What can hang from each mark:
renina: buzur zurova
neniba: kibireb
dogodat: mukora zovuz
zurova: kibireb mukora zovuz
mukora: buzur dogodat
busi: kibireb
kibireb: busi neniba zurova
buzur: renina

Every row comes from one small tree of marks. Brackets hold a mark, then the marks that hang from it, in alphabetical order. Every link used is in the known rows. Which tree was each row made from?
Known rows:
{kibireb neniba}: -.19 .14 .08 -.10 .15 -.16 .03 .21 -.42 -.16 .03 .05 .17 -.04 -.16 .26
 -.13 -.01 .00 .13 -.18 .04 -.13 -.05 .03 -.11 -.01 .27 .25 -.28 -.16
 -.10 -.18 .01 .08 -.05 -.01 .05 -.09 -.02 -.30 .13 -.17 .13 -.24 -.42
 .04 -.12 .50
{kibireb busi neniba zurova}: -.10 -.09 .04 .09 .15 -.23 .15 .08 -.29 -.07 .08 .27 .01 -.11 -.04 .35
 .16 -.08 -.05 .30 -.35 .17 -.01 -.11 .10 -.10 -.16 .16 .16 -.13 -.04
 -.22 -.09 -.22 .16 -.10 -.06 .05 -.21 .15 -.13 .14 -.22 .15 -.33 -.29
 -.16 -.04 .35
{mukora {buzur {renina {zurova kibireb}}} {dogodat zovuz}}: .11 -.05 .26 -.06 -.02 -.04 .20 .11 .44 -.11 .09 -.06 .06 -.05 .22 .24
 .02 -.30 -.16 -.22 .22 -.16 -.10 .12 -.27 -.14 .08 -.27 -.13 -.05 .05
 .35 -.02 .02 -.08 .00 -.07 .11 .06 .04 -.16 .20 -.01 -.03 -.08 -.11 .03
 .05 .36
{neniba {kibireb busi {zurova {mukora {buzur renina}}}}}: .16 -.22 .17 .01 -.05 -.42 .22 -.04 .18 .12 .06 -.01 -.18 -.07 .27 .34
 .12 -.28 -.10 .06 -.17 .25 -.06 -.12 -.11 .10 -.11 .02 .10 -.15 .16 .16
 -.06 -.07 .22 -.18 -.01 .17 -.04 .10 -.22 .06 .16 -.09 -.33 -.14 .07
 .05 .09
{neniba {kibireb busi {zurova mukora zovuz}}}: .18 .03 .16 .08 -.07 -.30 .02 -.01 -.16 .05 .08 .06 .06 -.02 .17 .16 .17
 .00 -.17 .17 -.34 .02 .03 -.08 .03 .27 -.25 .19 .13 .02 .11 -.21 -.11
 -.07 .01 -.12 .03 .04 -.25 .04 -.12 .01 .07 .09 -.34 -.27 -.12 -.11 .00
{buzur {renina {zurova {kibireb neniba} zovuz}}}: .16 .06 .28 .02 .07 .09 -.12 .10 -.02 .01 -.17 -.02 -.05 -.10 .04 .22
 .25 -.29 -.20 -.03 -.06 -.08 -.09 -.10 -.23 .05 -.08 -.24 .27 .03 .08
 .17 -.12 .15 -.02 -.06 -.07 -.06 -.02 .09 -.12 .11 -.03 .11 -.04 -.35
 -.04 -.07 .35
{renina buzur {zurova mukora zovuz}}: .11 .17 .08 .00 -.13 .04 -.15 .08 -.19 -.08 .02 .01 .18 .13 .17 .10 .04
 -.03 -.08 .09 .02 -.60 -.13 .03 -.19 .37 -.16 -.14 .13 -.01 .12 .02
 -.01 .02 -.24 -.01 -.09 .05 -.07 .14 -.18 .04 -.21 -.10 -.21 -.25 .14
 .02 .21
{dogodat {mukora {buzur renina}} zovuz}: -.02 .11 .33 -.14 .09 -.03 .29 .32 .01 -.24 .11 -.07 .30 -.20 .10 .27
 -.08 -.27 -.03 -.13 .20 -.11 -.09 -.03 -.08 -.05 -.02 .09 -.20 -.02 .21
 .14 -.10 .09 .04 -.02 -.02 .23 -.13 -.20 -.16 .16 -.02 -.05 -.39 -.06
 .23 .07 .50
{kibireb busi neniba {zurova zovuz}}: -.02 .05 .12 .15 .11 -.22 .05 .12 -.23 -.01 .05 .29 .04 -.10 -.07 .27
 .20 -.07 -.16 .38 -.31 .07 .06 -.13 .04 -.01 -.17 .13 .14 .12 -.02 -.27
 -.09 -.11 .02 -.11 -.06 .02 -.30 .16 -.02 .07 -.13 .06 -.38 -.26 -.30
 -.04 .25
{busi {kibireb neniba {zurova {mukora dogodat} zovuz}}}: .14 -.14 .30 .00 -.12 -.46 .10 -.04 .02 .14 .08 -.05 .14 .08 -.16 .11
 .10 -.06 -.16 -.09 -.20 -.06 .06 .13 -.20 .00 -.10 .28 .10 .03 .06 -.01
 -.03 .07 -.23 -.08 .00 -.10 -.13 .16 -.03 .12 .13 .02 -.20 -.28 -.08
 -.07 .20
{busi {kibireb {zurova mukora zovuz}}}: .10 -.10 .27 -.02 -.17 -.29 .01 .13 -.20 .09 .01 -.08 .16 .15 -.10 .11
 .08 -.07 -.08 -.03 -.13 -.34 -.03 .10 -.08 .28 -.07 .23 .11 -.03 .07
 -.12 -.04 .14 -.14 -.05 .14 -.04 -.18 .10 -.08 .03 .13 .05 -.23 -.26
 .11 -.08 .17
{buzur {renina {zurova {kibireb busi} mukora}}}: .29 -.09 .18 .02 .02 -.03 .05 -.08 -.06 -.09 -.14 .01 .01 -.09 .22 .22
 .20 -.19 -.06 -.07 -.07 -.21 -.10 -.05 -.19 .17 -.04 -.24 .24 -.15 .27
 .35 -.05 -.06 .08 -.10 -.05 .12 -.08 -.10 -.13 .19 -.09 .14 -.06 -.26
 -.09 -.05 .10
{neniba {kibireb busi {zurova {mukora dogodat} zovuz}}}: .18 -.14 .13 .10 -.14 -.46 .13 -.10 .05 .20 .13 .02 .13 -.07 .20 .16 .03
 .03 -.22 .12 -.22 .04 .03 .03 .01 .14 -.24 .12 .06 -.01 -.01 -.02 -.03
 -.14 -.13 -.02 .00 .08 -.19 .15 -.11 .05 .08 .06 -.28 -.19 -.18 -.08
 .05
{dogodat zovuz}: -.14 .21 .09 -.16 .13 -.02 .06 .38 -.38 -.29 .08 .06 .30 -.03 -.06 .16
 -.11 -.02 .01 .07 -.06 -.25 -.12 .02 .01 .07 .07 .27 -.01 -.15 -.10
 -.16 -.19 .09 -.02 .03 .02 .10 -.19 -.19 -.34 .16 -.09 .10 -.29 -.26
 .13 -.05 .42
{renina buzur zurova}: -.08 .09 .02 -.03 -.01 .12 -.02 .17 -.29 -.16 .08 .12 .02 .08 .21 .28
 -.06 -.12 .04 .13 -.05 -.43 -.23 -.02 -.13 .08 -.05 -.12 .13 -.28 -.20
 .07 -.06 -.01 -.04 .01 -.04 .05 -.03 .26 -.27 .11 -.38 .03 -.09 -.29
 .28 .12 .54
{kibireb busi {zurova zovuz}}: -.08 .03 .02 .17 .04 -.20 .07 .18 -.25 -.09 .02 .23 .07 -.09 .02 .25 .13
 -.04 -.16 .31 -.21 -.18 -.04 -.13 .03 .12 -.17 .10 .03 .02 -.16 -.28
 -.04 -.09 .04 -.04 .05 .02 -.31 .17 -.01 .06 -.07 .13 -.34 -.28 -.25
 -.05 .23
{mukora buzur {dogodat zovuz}}: -.21 .10 .12 -.17 .00 -.19 .20 .28 .04 -.21 .25 -.01 .34 -.05 -.01 .28
 -.23 .02 -.05 .02 .23 -.16 -.08 .08 -.05 -.19 .06 .21 -.26 -.12 -.14
 .07 -.03 -.05 -.13 .02 -.02 .17 -.13 .02 -.23 .16 -.01 -.07 -.28 -.15
 .07 .01 .42
{zurova {kibireb busi neniba} mukora zovuz}: .17 .11 .37 .03 .00 -.15 -.19 -.01 -.16 .00 -.12 .11 .19 -.06 -.08 .05
 .21 .13 -.12 .10 -.31 -.09 .09 -.09 -.08 .05 -.03 .15 .24 .19 .23 .12
 -.09 .00 -.05 -.19 -.06 .09 -.18 -.11 .06 .07 .10 .04 -.27 -.37 -.31
 -.22 -.04
{zurova {kibireb busi} {mukora buzur dogodat} zovuz}: .07 -.07 .26 .03 -.28 -.38 -.06 .02 .25 .07 .08 -.02 .21 -.03 .14 .13
 -.07 .17 -.18 -.03 .12 -.22 .12 .06 -.12 -.17 .01 -.01 -.03 .10 .11 .34
 .09 -.07 -.18 -.16 -.15 .19 -.07 .05 .14 .03 .24 -.07 -.26 -.22 -.36
 -.23 -.06
{busi {kibireb neniba {zurova {mukora dogodat}}}}: .07 -.24 .24 -.10 -.08 -.42 .19 -.08 -.04 .13 .12 -.07 .12 .13 -.10 .18
 .09 -.03 -.04 -.13 -.24 .06 .00 .20 -.14 -.01 -.07 .23 .13 -.22 .02
 -.01 -.05 -.04 -.11 -.02 -.03 -.05 -.06 .17 -.15 .20 -.04 .06 -.13 -.29
 .05 -.03 .26
{busi {kibireb neniba {zurova {mukora buzur} zovuz}}}: .06 .01 .43 .00 -.21 -.37 .09 .06 .09 .17 .05 -.08 -.03 .11 -.16 .19 .09
 -.11 -.13 .01 -.20 .03 .10 .04 -.16 .05 -.09 .15 .05 .14 .24 -.07 .00
 .16 -.06 -.24 .02 -.12 -.13 .20 .00 -.04 .18 -.16 -.30 -.21 .07 -.08
 .16
{neniba {kibireb {zurova mukora}}}: .12 .05 .17 -.07 -.15 -.27 .12 -.03 -.20 .02 .10 -.12 .11 .20 .13 .17
 -.01 .01 .00 .00 -.34 .01 -.13 .02 .07 .24 -.06 .24 .15 -.31 -.03 -.13
 -.09 -.04 .08 .00 .08 .01 -.14 -.06 -.31 .10 .08 .09 -.23 -.30 .28 -.12
 .16

Write each row's tree:
.17 -.14 .13 -.16 .11 -.11 .18 .06 .03 -.14 .05 -.15 .26 -.06 .27 .16
 -.03 -.24 -.12 -.18 .24 -.29 -.17 .12 -.27 .29 -.08 -.04 -.03 -.08 .24
 .23 -.09 -.07 -.18 .03 -.08 .15 .02 -.12 -.32 .28 -.11 .05 -.16 -.16
 .12 .08 .29 -> {buzur {renina {zurova {mukora {dogodat zovuz}}}}}
.13 .16 .22 .18 -.02 .15 -.24 .03 -.08 .09 -.03 .28 -.11 .01 .12 .17 .25
 -.08 -.16 .14 -.34 -.18 .03 -.10 -.24 -.02 -.12 -.32 .21 .20 .04 .07
 -.07 .07 -.04 -.16 -.18 .02 -.11 .28 .02 .01 -.34 -.03 -.08 -.28 -.23
 -.04 .21 -> {renina buzur {zurova {kibireb busi neniba} zovuz}}
.15 -.05 .33 -.03 -.05 -.31 -.01 .04 -.22 .13 -.02 -.02 .07 .10 -.19 .14
 .17 -.05 -.12 -.03 -.26 -.07 .07 .08 -.17 .18 -.13 .25 .20 .07 .09 -.17
 -.12 .14 -.12 -.13 .04 -.13 -.14 .12 -.08 .07 .12 .01 -.27 -.30 .02
 -.08 .15 -> {busi {kibireb neniba {zurova mukora zovuz}}}
.18 -.02 .10 .15 .09 .08 -.08 .11 -.03 -.02 -.12 .11 -.04 -.19 .16 .21
 .23 -.24 -.20 .04 -.06 -.28 -.12 -.12 -.25 .10 -.09 -.27 .19 .02 .05
 .20 -.09 .04 -.01 -.10 -.01 .04 -.12 .11 -.04 .10 -.03 .17 -.10 -.30
 -.21 -.06 .25 -> {buzur {renina {zurova {kibireb busi} zovuz}}}
.01 -.09 .15 .02 .04 -.31 .13 -.03 -.23 .02 .08 .21 .07 -.07 -.04 .18
 .20 -.01 -.04 .23 -.31 .08 .03 -.08 .07 .08 -.16 .19 .16 -.05 .14 -.12
 -.01 -.22 .10 -.05 -.10 .08 -.19 -.03 -.16 .12 -.09 .04 -.34 -.26 -.18
 -.07 .09 -> {kibireb busi neniba {zurova mukora}}
.26 .10 .18 .14 -.16 .13 -.21 -.05 .01 .03 -.02 .14 .04 .15 .26 .08 .20
 -.01 -.09 .06 -.17 -.48 .00 -.01 -.27 .27 -.13 -.24 .13 .19 .18 .25 .01
 .02 -.16 -.10 -.13 .10 -.10 .13 .02 .05 -.19 -.05 -.12 -.23 -.11 -.10
 -.04 -> {renina buzur {zurova {kibireb busi} mukora zovuz}}
-.03 -.13 .12 .08 -.14 -.35 .12 -.01 .05 -.03 .12 .12 .00 .00 .16 .28
 .01 .03 .07 .22 -.11 -.11 .01 -.04 .08 .06 -.15 .06 -.06 -.09 .11 -.03
 .12 -.22 .09 -.13 -.06 .14 -.18 .04 -.10 .06 .01 -.10 -.39 -.17 -.10
 -.04 .09 -> {kibireb busi {zurova {mukora buzur}}}
-.06 -.07 .19 -.04 .10 -.21 .15 .16 -.27 -.01 .05 .08 .03 .12 -.23 .31
 .06 -.19 -.03 .07 -.40 .10 -.01 .04 -.10 -.01 .01 .20 .23 -.26 -.12
 -.16 -.15 .11 .06 -.10 .08 -.15 -.10 .21 -.16 .10 -.10 .15 -.20 -.31
 .13 -.01 .44 -> {busi {kibireb neniba zurova}}
.02 -.02 .30 .06 -.10 -.37 .07 -.03 .08 .07 .09 .16 -.03 -.13 -.05 .24
 .13 -.03 -.15 .27 -.11 .07 .11 -.10 .03 .00 -.21 .08 -.04 .27 .26 -.09
 .08 -.18 .01 -.17 -.12 .03 -.20 .10 .04 .03 .01 -.23 -.45 -.18 -.28
 -.09 .08 -> {kibireb busi neniba {zurova {mukora buzur} zovuz}}
.10 -.13 .30 .00 -.14 -.31 .07 .06 .17 .00 -.03 -.13 .00 -.10 .11 .23
 .14 -.27 -.12 .02 .18 -.17 -.07 -.12 -.08 .22 -.10 .05 -.06 .14 .18 .15
 .09 -.04 -.01 -.06 -.03 .08 -.11 -.01 -.10 .06 .18 -.14 -.33 -.20 .06
 .00 .08 -> {kibireb {zurova {mukora {buzur renina}} zovuz}}
-.11 -.08 .17 -.17 .12 -.21 .25 .25 .16 -.15 .12 -.04 .20 -.15 .01 .30
 -.15 -.27 -.12 -.08 .35 -.08 -.11 .02 -.18 -.12 .07 .05 -.19 -.13 -.08
 .23 -.08 .04 -.03 -.05 -.02 .21 .00 -.07 -.27 .21 .01 -.05 -.24 -.17
 .06 .05 .44 -> {mukora {buzur renina} {dogodat zovuz}}
-.01 -.13 .24 .05 -.19 -.44 .16 .02 .27 -.04 .15 -.07 .21 .01 .12 .16
 -.11 .06 -.12 .01 .17 -.22 .00 .08 .00 -.01 -.09 .14 -.21 .04 .04 .12
 .17 -.19 -.21 -.03 -.04 .08 -.13 .09 -.05 .06 .12 -.15 -.33 -.16 -.04
 -.09 .13 -> {kibireb {zurova {mukora buzur dogodat} zovuz}}
.00 .07 .18 -.01 -.16 -.16 -.02 .13 .01 -.07 .07 -.11 .11 -.03 .12 .17
 -.13 .01 -.04 .02 .26 -.46 -.07 .04 -.04 .18 -.10 -.03 .05 .04 .26 .09
 .03 -.06 -.15 -.02 -.08 -.05 -.08 .14 -.04 .01 .02 -.11 -.34 -.22 .10
 -.05 .28 -> {renina {zurova {mukora buzur} zovuz}}
.02 .03 .09 .15 .02 -.23 .08 .13 -.17 .08 .04 .12 .05 -.06 .08 .22 .09
 -.08 -.18 .28 -.40 .11 -.04 -.10 .05 .15 -.21 .13 .10 -.04 -.20 -.30
 -.11 -.02 .03 -.06 .08 -.01 -.25 .23 -.11 -.02 .01 .12 -.32 -.27 -.10
 -.01 .25 -> {neniba {kibireb busi {zurova zovuz}}}
.18 -.03 .15 -.03 .04 -.12 -.03 .03 -.13 -.04 -.12 -.14 .11 -.07 .19 .15
 .08 -.23 -.14 -.10 .22 -.40 -.22 -.03 -.19 .37 -.12 -.13 .15 -.07 .24
 .17 -.07 .04 -.11 .02 -.02 .01 -.06 -.01 -.28 .15 -.03 .10 -.18 -.30
 .06 -.02 .28 -> {buzur {renina {zurova mukora zovuz}}}
-.15 .21 .27 -.13 .00 -.07 .28 .35 -.07 -.25 .23 -.02 .45 -.14 .03 .21
 -.15 .01 .03 -.07 .09 -.24 .00 .05 .07 -.07 -.03 .23 -.20 -.06 .11 -.04
 -.06 .03 -.04 .00 -.08 .17 -.24 -.15 -.17 .11 -.09 -.10 -.47 -.05 .25
 .02 .50 -> {dogodat {mukora buzur} zovuz}
.09 -.10 .19 -.01 .08 -.38 .30 -.05 .04 -.02 .12 .20 .21 -.08 .00 .19
 .20 -.02 -.15 .11 -.28 .11 .12 .08 -.04 .00 -.14 .22 -.02 .14 .17 -.02
 -.02 -.23 -.08 -.01 -.12 .14 -.21 -.05 -.17 .27 -.16 -.02 -.33 -.12
 -.32 .00 .04 -> {kibireb busi neniba {zurova {mukora {dogodat zovuz}}}}
.10 -.07 .09 .02 -.07 -.32 .12 -.04 -.16 .05 .11 .04 .04 .05 .17 .22 .13
 -.05 -.02 .16 -.43 .14 -.04 -.02 .05 .22 -.17 .25 .16 -.24 -.01 -.05
 -.10 -.14 .15 -.09 .05 .05 -.19 -.02 -.21 .09 .02 .06 -.29 -.21 .00
 -.03 .09 -> {neniba {kibireb busi {zurova mukora}}}
.13 -.04 .14 .00 .06 .10 .01 .12 -.06 -.13 -.10 -.02 .02 -.02 .12 .24
 .03 -.27 -.08 -.12 -.09 -.23 -.24 -.03 -.17 .05 .06 -.20 .21 -.35 -.03
 .27 -.11 .08 .07 -.01 .02 .03 .02 .02 -.23 .15 -.14 .23 -.03 -.31 .14
 -.04 .40 -> {buzur {renina {zurova kibireb}}}
.05 -.04 .05 .06 .13 -.04 .04 .20 -.23 -.13 -.05 -.04 .06 -.17 .06 .28
 .05 -.33 -.12 .08 .23 -.39 -.22 -.10 -.18 .20 -.12 -.18 .18 -.10 -.03
 -.01 -.14 .06 -.02 .00 .02 -.04 -.08 .13 -.20 .09 -.09 .13 -.13 -.32
 .08 .01 .49 -> {buzur {renina {zurova zovuz}}}
-.06 .05 .22 .01 .09 -.09 -.07 .14 -.28 -.07 -.05 .20 .05 -.07 -.04 .23
 .16 .04 -.04 .22 -.41 .08 .01 -.06 -.04 -.20 .04 .11 .22 -.18 -.09 .03
 -.16 -.02 .14 -.18 -.03 .12 -.16 -.02 -.10 .10 -.11 .17 -.22 -.37 -.19
 -.16 .29 -> {zurova {kibireb busi neniba}}
.06 .10 .38 -.15 -.07 -.14 -.10 -.01 -.26 -.11 -.07 -.05 .16 .07 -.07
 .05 .04 .09 .03 -.07 -.27 -.02 -.03 -.01 -.06 .05 .06 .23 .22 -.14 .09
 .11 -.08 .03 .01 -.13 -.10 .08 -.07 -.21 -.15 .16 .04 .07 -.19 -.38
 -.01 -.28 .14 -> {zurova {kibireb neniba} mukora}
.10 -.09 .30 -.18 .04 -.36 .23 .04 .00 .08 .16 -.02 .21 .15 -.13 .19 .15
 -.09 -.13 -.18 -.24 .08 .07 .22 -.15 .02 -.04 .34 .00 -.02 .17 -.04
 -.11 .09 -.18 -.08 .01 .05 -.09 -.01 -.15 .24 .02 .00 -.19 -.15 .02
 -.01 .22 -> {busi {kibireb neniba {zurova {mukora {dogodat zovuz}}}}}
.09 -.03 .24 -.13 -.19 -.22 -.03 -.04 -.06 -.13 .03 -.19 .36 .10 .08 .07
 -.11 .17 .03 -.17 .02 -.25 -.11 .15 -.10 -.05 .15 .17 .02 -.30 -.03 .27
 -.05 -.01 -.11 .03 -.06 .15 -.05 -.13 -.12 .22 .11 .17 -.12 -.33 .00
 -.23 .17 -> {zurova kibireb {mukora dogodat}}
.19 -.17 .41 -.04 -.19 -.27 -.09 .01 .35 .03 -.02 -.25 .15 -.04 .13 .09
 -.07 -.09 -.17 -.17 .27 -.23 -.05 .03 -.30 -.07 .11 -.01 -.10 .00 .13
 .53 .06 .07 -.11 -.10 -.08 .15 .04 -.06 -.03 .09 .41 -.07 -.17 -.24
 -.11 -.19 .04 -> {zurova kibireb {mukora {buzur renina} dogodat} zovuz}
.04 .15 .22 .08 .09 -.08 -.18 .13 -.22 -.01 -.08 .22 .10 -.11 -.14 .15
 .15 .05 -.15 .18 -.35 .01 .05 -.08 -.07 -.11 -.03 .11 .18 .07 -.04 -.05
 -.18 .09 .02 -.18 -.01 .05 -.21 .02 .06 .02 .06 .12 -.23 -.38 -.36 -.20
 .19 -> {zurova {kibireb busi neniba} zovuz}
.16 -.05 .21 -.03 -.15 -.13 .04 -.05 .06 -.14 .04 -.11 .25 .14 .26 .12
 -.07 .06 .02 -.22 .04 -.39 -.12 .19 -.09 -.05 .06 -.10 .05 -.28 .03 .31
 .02 -.16 -.19 .06 -.12 .05 -.01 -.01 -.15 .22 -.07 .13 -.04 -.30 .09
 -.11 .17 -> {renina {zurova kibireb {mukora dogodat}}}
.15 .08 .39 -.08 -.01 .17 .20 .20 .33 -.20 .03 -.05 .21 -.12 .24 .21 .09
 -.30 -.11 -.31 .04 -.21 -.06 .07 -.16 -.02 -.01 -.27 -.18 .01 .30 .28
 -.07 .02 .01 -.02 -.09 .12 -.09 -.16 -.05 .14 -.13 -.06 -.18 .01 .21
 .07 .39 -> {dogodat {mukora {buzur {renina {zurova kibireb}}}} zovuz}
.04 -.20 .10 .04 .02 -.44 .22 -.11 -.02 .02 .13 .18 .09 -.04 .04 .26 .12
 .07 -.06 .13 -.23 .07 .02 .03 .07 -.08 -.19 .17 .12 -.09 .10 .02 .00
 -.35 -.02 -.03 -.15 .14 -.16 .10 -.12 .20 -.14 .03 -.27 -.23 -.29 -.04
 .12 -> {kibireb busi neniba {zurova {mukora dogodat}}}
